What can hang from each mark
q44: q746
q965: q549 q634
q840: q634
q460: q474 q634
q333: q634
q579: q634
q964: q634
q49: q333
q474: q634
q634: q44 q333 q385 q579 q840 q964 q965
q972: q715
q528: q549 q634
q715: q634 q972
q844: q385
q549: q528
q746: q44

Every row comes from one small tree of marks. Brackets hold a mark, then the marks that hang from it, in the order of their numbers. Every link used is in the known rows. Which tree was each row made from?
Known rows
[q715 [q634 q964] q972]: [-40  26 -19  33  -2  22 -17 -20 -30  -8  13  27   0  18 -11   3  35 -59
  37   6 -24  41 -51   6  13 -24 -33 -10  -2 -43 -26  32  -1 -20  -6 -38
  13   6]
[q972 [q715 q634]]: [-26  20  -3  48  -8  51  23   3 -10  -5  -5   3 -10  31   3  -4  28 -27
  14   5  31  10 -20  -6  41 -14   0  -4  15 -56   6  40 -16 -35  35  -8
   1  13]
[q972 q715]: [-28   2  -5  35   3  55  34  36   3   6   7  39 -22  11  -6 -34  27  -8
   1 -14  51   7  -9  -4  37 -11  18   5   4 -62  19  10 -15 -38  28  -2
 -14  22]
[q840 q634]: [-28   5   4  17   4  14  15  49 -17  -8  21  59 -33  28 -12 -23  27 -24
   6 -21  21  22 -22  -6  15  -3  21  -1  22 -50 -19   7 -15  -8   1 -29
 -55  43]
[q579 [q634 q44 q840 q964 q965]]: [ -6  -6   6  -2  -3  10 -31 -68  12  11   6 -21   2   2   4 -23  30 -20
  49  -3  37   6 -21  -8  -4  21  32  12  -7 -49  -1 -43  -1  26  29 -10
  -3 -26]
[q49 [q333 [q634 q44 q579 q840 q964]]]: [-22  29  -7 -21  27  -6   2 -26   3 -17  21 -31  -6  -2  -7  -1  39 -28
  23 -44  38  34 -15  -3  36   9  48 -19 -37  -8  32 -38  11  23 -35  39
  30 -59]
[q840 [q634 q385 q579]]: [ -5  25   3  19   1  12  -1  40 -26  -9  17  46 -23   6 -10   6  40 -30
   1 -22  41  14 -10  -1  17  19  57 -24   0   4 -54 -18  -7  16 -57   1
 -67  18]
[q965 q634]: [-37 -27  -3  23 -30  31  22  24 -20  23  19  42 -23  -5 -13 -26  40 -25
   7 -10  37  19 -24   5  21 -11   8  39  32 -45  12  -8 -14 -19  -2 -14
 -41  31]
[q333 [q634 q44]]: [-23  -2  -7 -11  21  25  16  23 -34 -23  18  23 -11  24  10 -27  20  -3
  -4 -11  31  32  -6   0  44  -6  10  -7  -1 -46  34  -5   2 -20  -2  24
   9  15]
[q549 [q528 [q634 q965]]]: [  2 -42 -15  21 -19  19  12  23 -10  25  -8  39 -31 -21  -6 -12  12 -17
  -4 -44 -15  18 -22   7   8  17  28  35  39 -52   2 -34  23   6  23  -1
 -43  -3]
[q972 [q715 [q634 q44 q333 q579 q965]]]: [ -2  43 -12  26  -9  58 -13 -62  14 -22 -40 -79   5  22  18  16  60 -26
  38  -9  63   2 -33 -12   4  25  43 -40   2  11  -1  35  -2 -19  29  46
  16 -70]
[q840 [q634 q964 q965]]: [ -7  11   6   7   5  11  -8 -22 -11 -14  11  27 -33  21 -26 -11  35 -28
  27 -43   5  37 -32 -15   5  30  24  17  17 -44 -32 -27 -13  -2   3 -30
 -40  14]
[q965 [q634 q579 q840]]: [-31 -12 -13  19  -8  25  -3  28   4  22  13  23  -4 -39  -5  -7  49 -52
  17 -15  55  21 -17   0  -8 -10  34  46  20 -11 -15 -23 -14  19 -34  -4
 -53 -19]
[q474 [q634 q333 q385 q579 q964 q965]]: [ 18  47   3  23 -29  10 -30 -48 -21  -5  -7   8   0 -31  14   8  45 -21
  40 -42   9   6 -53  15  36  45  51   2 -19  15 -28 -49  20  34 -32  15
  -9 -40]
[q746 q44]: [-16 -19  -8  30  19  27  29  53   2   0  32  14 -12  -5   6 -58  35  13
   1 -11  36  13 -40  10  34 -12  17  19  14 -80 -11   2 -17 -13 -12 -24
 -20  42]
[q634 q964 q965]: [ -9  -6 -12  11  14  25   1 -25 -14   5   9  26 -21 -11 -19 -21  24 -23
  20 -40  13  31 -37  -4  20  13  12  29  13 -52  -8 -26  -5  -3  11 -10
 -13   4]
[q715 [q634 q44 q333 q840] q972]: [-54  34 -37  17 -15   6 -29 -59 -11 -10 -47 -11  22  38  18   1  41 -53
  58  35  17  15 -52  -7 -18 -36  -4 -40 -11 -12 -16  61   9   6   3 -22
  34 -52]
[q965 [q549 q528]]: [-20 -31 -39  25  -5  12  34  40  -3  16  16  53 -30  17 -20 -41  20 -18
   6  -4   3   4 -21  -1  22 -26  17  43  42 -76  18  16   5  -3   4 -23
 -40   3]
[q460 q474 [q634 q44]]: [-23 -32 -32   3  27  15  29   9  21  -7  -7  59 -22   7  35 -40  50  -2
  40 -14  61   5 -31 -27  -1  13   8   5   7 -62 -12  -7   9  14 -35 -20
 -45  13]
[q49 [q333 [q634 q579]]]: [-15 -14   9  -8  29  11  40  43  -6  -3  40  28 -21  -8  -9 -15  25 -30
 -11 -52  48  29   0  17  54   2  32  -7  -1 -15  31 -22   5  -4 -23  47
  -1 -13]
[q964 [q634 [q44 q746] [q965 [q549 q528]]]]: [ -2 -79 -19  15   2  11 -14  -3 -13   7 -70 -12 -32  14 -12 -13  35  -8
  35  -7   7  19  -6  -6  32   2  29  20  51 -50  12 -45  19  -5  16 -17
 -32 -64]
[q965 [q549 q528] [q634 q579 q840 q964]]: [-19  -5 -39  23 -26   8  -7 -15  20  20  26 -10 -14 -26 -34  -8  61 -56
  38 -11  -2  18 -24 -13  -9 -21  36  83  27 -28  -4 -29   1  27 -37 -30
 -50 -49]
[q474 [q634 q333 q579 q840]]: [-19  34 -11  31 -16   0 -15  35   6   2   1  31   4 -27  35 -10  37 -39
  32 -22  27  -1 -51  18  15  -6  30  20  -1 -16  -9  -8   9  39  -9  -2
 -27 -41]
[q634 [q44 q746] q385 q840 q964 q965]: [-15  -3 -19   2  16  -7 -27 -79 -17   6 -65 -13   1 -23  -7  -5  34  -4
  42 -10  37  19 -14 -22  21  32  49  12 -20 -17 -41 -61   9  15 -40 -21
  -3 -53]
[q460 q474]: [-33 -39 -28  22  39  20  40  39   3   2  14  72 -21 -19   3 -37  27 -16
  21 -27  29   9 -20  -5  13   1   6  13  22 -63 -12  -7  -1   5 -29 -12
 -34  39]
[q528 q549 [q634 q333 q385 q964 q965]]: [ -3  -6 -10  10 -46   5 -23 -78 -54  -9  -3 -23 -37   1 -29  25  53 -22
   1 -18 -25   4 -30 -34  44  41  19   1  -5 -11   6 -43  21  19 -13   0
   3 -29]
[q844 q385]: [-20 -17  -6  20  22  15  23  37 -16  19  -1  75 -10  -6  12 -38   3  -5
  -9  11  26  27 -35   2  45   8  -7  23  -2 -55  15   4  13  -2  16 -15
 -32  11]
[q634 q44 q333 q579]: [-26  25 -23  15   1  27  -5  12  -6 -16   0 -15 -10   4  14 -19  51 -14
  16 -23  65  -2 -45   3  -1  -5  38 -36  -2  -7  10  16   6   6  -5  38
 -21 -36]
[q549 [q528 [q634 q333 q579 q840]]]: [-13   4 -37  31 -21   1 -13  18   9  19  -8   0  -9 -39   3   0  39 -39
  17 -37   8   1 -41   3  -9 -26  43  16  13  -8  -6 -18  29  46   2  -3
 -56 -63]
[q333 [q634 q385 q840 q964]]: [-14  31 -15  -7  16   0  -7 -42 -42  -9  11  36   6  -9 -17  -8  19 -24
  20  -7   9  36 -10 -11  54 -23  25  27 -29 -19  -6 -49   7  26 -41 -25
   8  -8]
[q972 [q715 [q634 q333 q579 q840 q965]]]: [ -4  38 -23  32   4  43 -15 -59  28  -2 -46 -49  15  -4  10  22  49 -53
  50 -10  60   9 -31 -17  -4   1  38   2   7  16 -27  27  -5   8  21  12
   1 -87]
[q579 [q634 q44 q333 q385 q840 q964]]: [ -19   33    5    8  -37   -5  -34 -107  -18   12   -4  -31   15   10
    2  -20   45   -6   56   23   42  -20  -42  -13   21  -10   48  -37
  -43   -9    4  -27   17   48    2  -14    2  -34]
[q549 [q528 [q634 q333 q385 q840]]]: [-14   4 -30  27 -47 -11  -6 -30 -21  31 -37  30  -4 -22  -2  -5  24 -12
  20 -10  -3  -7 -38  -5  15 -27  53   3  -2  -8  -2 -23  40  49  -7 -25
 -36 -41]
[q634 q44 q964 q965]: [-14   4 -16  -2   6  22  -7 -37 -12  -8  -1  -5 -19   8  -9 -22  32  -3
  27 -30  28  24 -36  -9   9  27  24   0   2 -49   2 -21   0  -5  10   6
   4 -10]
[q474 [q634 q333 q385 q579 q840]]: [-10  45 -12  29 -25  -6 -17   3 -13   6 -13  38  12 -32  30   0  35 -31
  30  -8  31  -9 -43  14  27   2  51   0 -18  11 -25 -22  19  52 -44  -3
 -23 -43]
[q460 q474 [q634 q333 q385 q579 q965]]: [ 20 -22 -33   1  22  14   8 -57  21  10 -37  47  -4 -35  28 -12  64 -23
  57 -36  78   2 -32 -26  -7  37  45   9   0  22 -58 -35  20  49 -69  -1
 -54 -44]
[q528 [q634 q44 q333 q385 q840 q964]]: [-30  42 -18  12 -49  -9 -30 -85 -39   2 -27 -29  -5  -1   4  10  55  -3
  27 -10   3  -4 -54 -24  18   3  42 -27 -36 -10   3 -32  26  36 -15 -13
  10 -54]
[q964 [q634 q44 q333 q965]]: [-11 -23  -4  -1 -15  30 -24 -40 -30  -6 -56 -17 -18  24   5  -6  41  -5
  47 -18  42  20 -52  -4  26  -3  32 -42  20  -6  24 -18   9  13  38  10
  -5 -45]
[q549 [q528 [q634 q579 q840]]]: [-11 -15 -33  32  -1   5  -8  56   5  21  11  23 -16 -47   3   1  24 -41
   3 -38   3  11 -19  10  -6 -14  43  34  19 -32 -14 -31  20  42 -11  -3
 -62 -34]

Which tree is each row?
[  4 -49 -27  12 -23  17  -2 -26 -11  16 -47   9 -26  24 -20 -14  35 -23
  46 -15  -2  17 -44  -4  26 -30  29  20  52 -23  21 -13  18  21  39 -25
 -28 -63]
[q964 [q634 q333 [q965 [q549 q528]]]]
[ -5   9 -25   9  32  17 -19 -16  13   4   5   6  -7 -39 -14  -4  33 -49
  33 -45  35  33 -29  -7 -13  16  39  35   3 -21 -41 -39  -6  36 -24  -3
 -26 -47]
[q634 q579 q840 q964 q965]
[ -4 -35  19   3  -8  31   1 -13  -1  17  11   5  -9  11  13 -35  23  -2
  24   2  55  -1  -6   9  12  28  29  -6  16 -61  12 -19  -4   0  36  21
 -12   8]
[q579 [q634 q44 q965]]
[-12  73 -20  24 -24  12 -35 -87 -39 -26 -11 -71  10  15   7  26  66 -24
  42  -1  25   0 -63  -5  28   3  35 -60 -28  28 -20  13  13  24 -30  25
   9 -47]
[q715 [q634 q44 q333 q385 q579 q964]]
[  4 -21  24  14  -3  24  -8 -32  -5  22  36  13 -13  -5 -11 -29  27 -22
  33 -23  22  11 -20   8  23  18  12  27  10 -63   0 -41  -5   7  36  -8
 -21  15]
[q579 [q634 q964 q965]]
[-22  28 -17  11 -12  15  -5 -38 -42  -8   2  11 -14  11 -10 -19  35   6
  18  -5  29   7 -37  -7  36  11  37 -30 -28 -28  -1 -22   5   6 -29   0
   1  12]
[q634 q44 q385 q964]
[  2  25  -4   0 -29  -3  -5 -96 -21  -9 -18   2 -28  43 -29   0  61 -21
  33 -13  -4  13 -40 -36  11  30  42   9   3  -9 -33 -14  -2   9 -22 -34
 -14 -37]
[q840 [q634 q333 q385 q964 [q965 q549]]]
[ 21  -8 -25 -14   1   8  12 -68 -31  -3   6  23 -13   6 -33 -13  21 -15
  17 -15 -30  33  -1 -12  47  10  34  58   7 -29   5 -47  19   8 -28 -10
   5 -24]
[q333 [q634 q385 q964 [q965 [q549 q528]]]]
[ -5   6 -17  33 -41   4  -4 -16 -44  19  14  26 -24 -20 -23  -2  26  -7
   3 -31 -36   7 -36   4  42   1  37   8  -3 -34  -5 -50  32  20 -14 -19
 -36  12]
[q549 [q528 [q634 q385 q964]]]
[-32  25 -19  41   0  35  11 -10   3   0 -20   4   2  16   8   2  28 -39
  27  13  37  10 -22 -15  24 -23  11  10   8 -48  -5  36 -13 -11  29 -25
  -3 -13]
[q972 [q715 [q634 q840]]]
[  6 -23 -37  -8  29  20   3 -41  45 -10 -34   6 -10 -14  41 -24  70 -16
  65 -40  82   5 -40 -27 -28  38  37  -5   6  -3 -30 -21  18  32 -37  14
 -42 -60]
[q460 q474 [q634 q44 q333 q579 q965]]
[-19   9 -30  13  -4  40   9 -70  21  -8 -49 -46  -1  49  11  11  44 -30
  33  27  38   7 -11 -38   2  21  24  20  20 -54  -3  35 -15 -21  22   0
  37 -72]
[q972 [q715 [q634 q44 q840 [q965 q549]]]]
[-18 -11  12 -13   5  -4  46 -10 -37  10  11  55 -16  10 -16 -17  14  -2
  -8 -24  33  22   0  11  82   4  38 -18 -17 -18  35 -23  16   1 -34  24
  20  11]
[q49 [q333 [q634 q385]]]
[-16  18 -13   7 -30  -1 -19 -33   5  -2 -42  11   5   7  37 -22  28  -9
  50 -10  28   0 -53   2   5  25  39   6   2 -35  11  -6  18  27  20   2
   8 -50]
[q474 [q634 q44 q333 q840 q965]]
[-16 -29 -13   3  -3  14 -26 -36 -16  14 -64  15  -7  -4  -6  -5  31 -34
  53 -20  36  29 -50  -8  16 -28  30   1  26  -4   0 -27   5  43  31 -26
 -24 -61]
[q964 [q634 q333 q840 q965]]
[-20 -27 -10  23 -33  11   6  29 -61  -4  20  31 -44   6 -19  17  33 -22
 -37   5 -10  -1   2 -17  54  26   9   0   5 -43   8 -26  10   4 -29   2
 -24  25]
[q528 q549 [q634 q385]]
[-33  28 -24  35  -2  29 -20  -7 -14  -7  -6   7  11   4   9  13  48 -68
  34   2  18  22 -48  16  -3 -29 -11 -30   3   6 -33  52   3  -4 -13   1
  -1 -37]
[q715 [q634 q333 q579] q972]
[ -3  10   9  25 -17  14  -8   2 -17   0  14  43 -17 -10  10 -18  21 -20
  28 -42 -15  25 -45  12  39  36   9  42  10 -64  -2 -39   6   2  15 -15
  -4  12]
[q474 [q634 q964 q965]]
[-24  31 -17   7 -34  14 -31 -64 -16   4   0 -30   3 -24 -12  11  64 -32
  36   0  48  14 -22 -14   5  19  64   7 -25  21 -18 -49   1  32 -70   5
 -22 -37]
[q965 [q634 q44 q385 q579 q840 q964]]
[ 10  -3 -11 -13  37  31   7  -9 -13 -19  41  -4 -20  -6 -17   0  44 -42
   3 -43   1  49   5 -12  23  23   5  61  11 -34  -1 -42 -10  -9 -29  22
   7 -46]
[q333 [q634 q579 q964 [q965 q549]]]
[ 15  28 -17 -18  35  12 -23 -51 -22 -11   3   8  10 -38 -13  15  27 -40
  25 -32  25  48   1 -10  26  18  51  31 -23  20 -33 -72   4  41 -63   9
   1 -50]
[q333 [q634 q385 q579 q840 q964 q965]]
[-48 -13 -16   7 -30  17   1 -12  -4  16 -12   9  -7   1   0 -22  45 -22
  28   9  51  12 -23 -12  -2  -8  32  25  15 -36  16  -7 -10   2 -11 -11
 -21  -8]
[q965 [q634 q44 q840]]
[-35   4 -26   4 -47  -8 -23 -47 -41 -14 -23 -27 -22  18  -3  19  50 -19
  -2  25  10 -16 -19 -37  30  14  38 -29 -15  -9  20 -10  23  33 -24   3
   2 -45]
[q528 q549 [q634 q44 q333 q385 q840]]
[-10  -2   1  10 -17  21   2  21 -11  -6 -10  35 -15  11  30 -24  17  -1
  18 -19  19  10 -33  15  26  51  25  10  15 -63  10 -18   7  -4  12  14
   2   6]
[q474 [q634 q44 q965]]
[-26 -16  -6  26 -23  13  -5  25 -48 -19  52  -1 -54   6 -29   9  42 -35
 -22 -20 -40  13 -18 -22  45  14 -21  19   8 -71  20 -29   4  -6   2 -12
 -20  18]
[q528 q549 [q634 q964]]
[-29  66 -10  36 -32  41 -11 -85 -10 -29 -21 -72  -2  48   6   1  61  -9
  47   1  23   1 -57 -21  32 -16   9 -47 -19 -27  26  39   2 -28  47   2
  32 -36]
[q972 [q715 [q634 q44 q333 q964]]]
[  1   8   2   8 -33  16  -4 -12 -29   0 -26  40  -8   5  27 -11  17   8
  17  -4  25   1 -27  13  39  60  50  -7  -2 -32  -6 -33  15   8 -20  20
   7   8]
[q474 [q634 q44 q385 q965]]
[-17  66  -8  34 -26  44  -6 -80 -32 -22 -16 -44  -2  38  -1  15  47  -3
  30  16  23   3 -31 -18  51  12  31 -47 -31 -22   1  15   0 -21   0   1
  27  -7]
[q972 [q715 [q634 q44 q385 q964]]]
[-20 -15 -18  -7 -10  15 -34 -54 -13   0 -72 -17  -4  16   6   0  39 -21
  59  -8  50  21 -52 -13  12 -13  44 -28  12  -1  13 -23   9  39  32  -8
  -2 -76]
[q964 [q634 q44 q333 q840 q965]]
[ 11  21  -7 -23  35  34 -16 -24 -17 -35  22 -30  -9  -9  -2  -3  36 -22
  14 -47  27  45  -8  -3  21  34  32   7 -11 -13   6 -50   1  -2 -19  47
  12 -35]
[q333 [q634 q44 q579 q964 q965]]
[ 13 -10  26  10 -18  20  -9 -65 -26  25  20  18  -3 -11 -16 -17  25 -13
  32  -8  25   5 -13   5  39  29  34  11  -8 -34 -14 -55   1  20   2  -6
 -16  15]
[q579 [q634 q385 q964 q965]]
[-19  57 -12  40 -14  52  -4 -30   4 -27 -19 -70   2  31  20  11  61 -24
  32   1  61  -6 -36  -8  17  -4  30 -53  -8   1  10  48  -1 -22  24  39
   9 -51]
[q972 [q715 [q634 q44 q333 q579]]]
[ -6  -3 -21  37 -27  15  -3  39  -8  11  10   3 -22 -26   3  -5  39 -24
   4 -47   2  -1 -43  12   9 -19  35   3  19 -11   4 -16  30  21  12  15
 -58 -41]
[q549 [q528 [q634 q333 q579]]]
[-15   8 -18  -3  45  15   4  47 -10 -11  28  31   2 -27   2  -9  21 -45
   2 -23  41  37   3   2  23 -21  24  34  -1 -19  -4 -25  -4  22 -32  12
 -20 -24]
[q333 [q634 q579 q840]]
[-42  -3  -6  11 -53  28   3 -32 -18   9 -11 -13 -13  20   1 -28  61  -4
  29   1  53   2 -46  -5  14 -11  25  -8  14 -23  35   9   0 -18  12   7
 -16 -10]
[q965 [q634 q44 q333]]
[ -7 -24  27  15 -10   8 -32 -82  -4  10 -27 -55  -5  -3  10 -34  55   2
  54 -15  39  -2 -24  -2  24  17  21  -6  -6 -38   6 -46  10  -7  39  -4
  -6 -49]
[q579 [q634 [q44 q746] q333 q964 q965]]
[  9  18 -16  38 -26  11 -15   6 -33  10  26  11 -24 -39 -17  16  36 -21
  -1 -44 -22   9 -28  10  29  12  50   3 -10  -7 -20 -62  29  32 -37   5
 -53 -13]
[q549 [q528 [q634 q385 q579 q964]]]
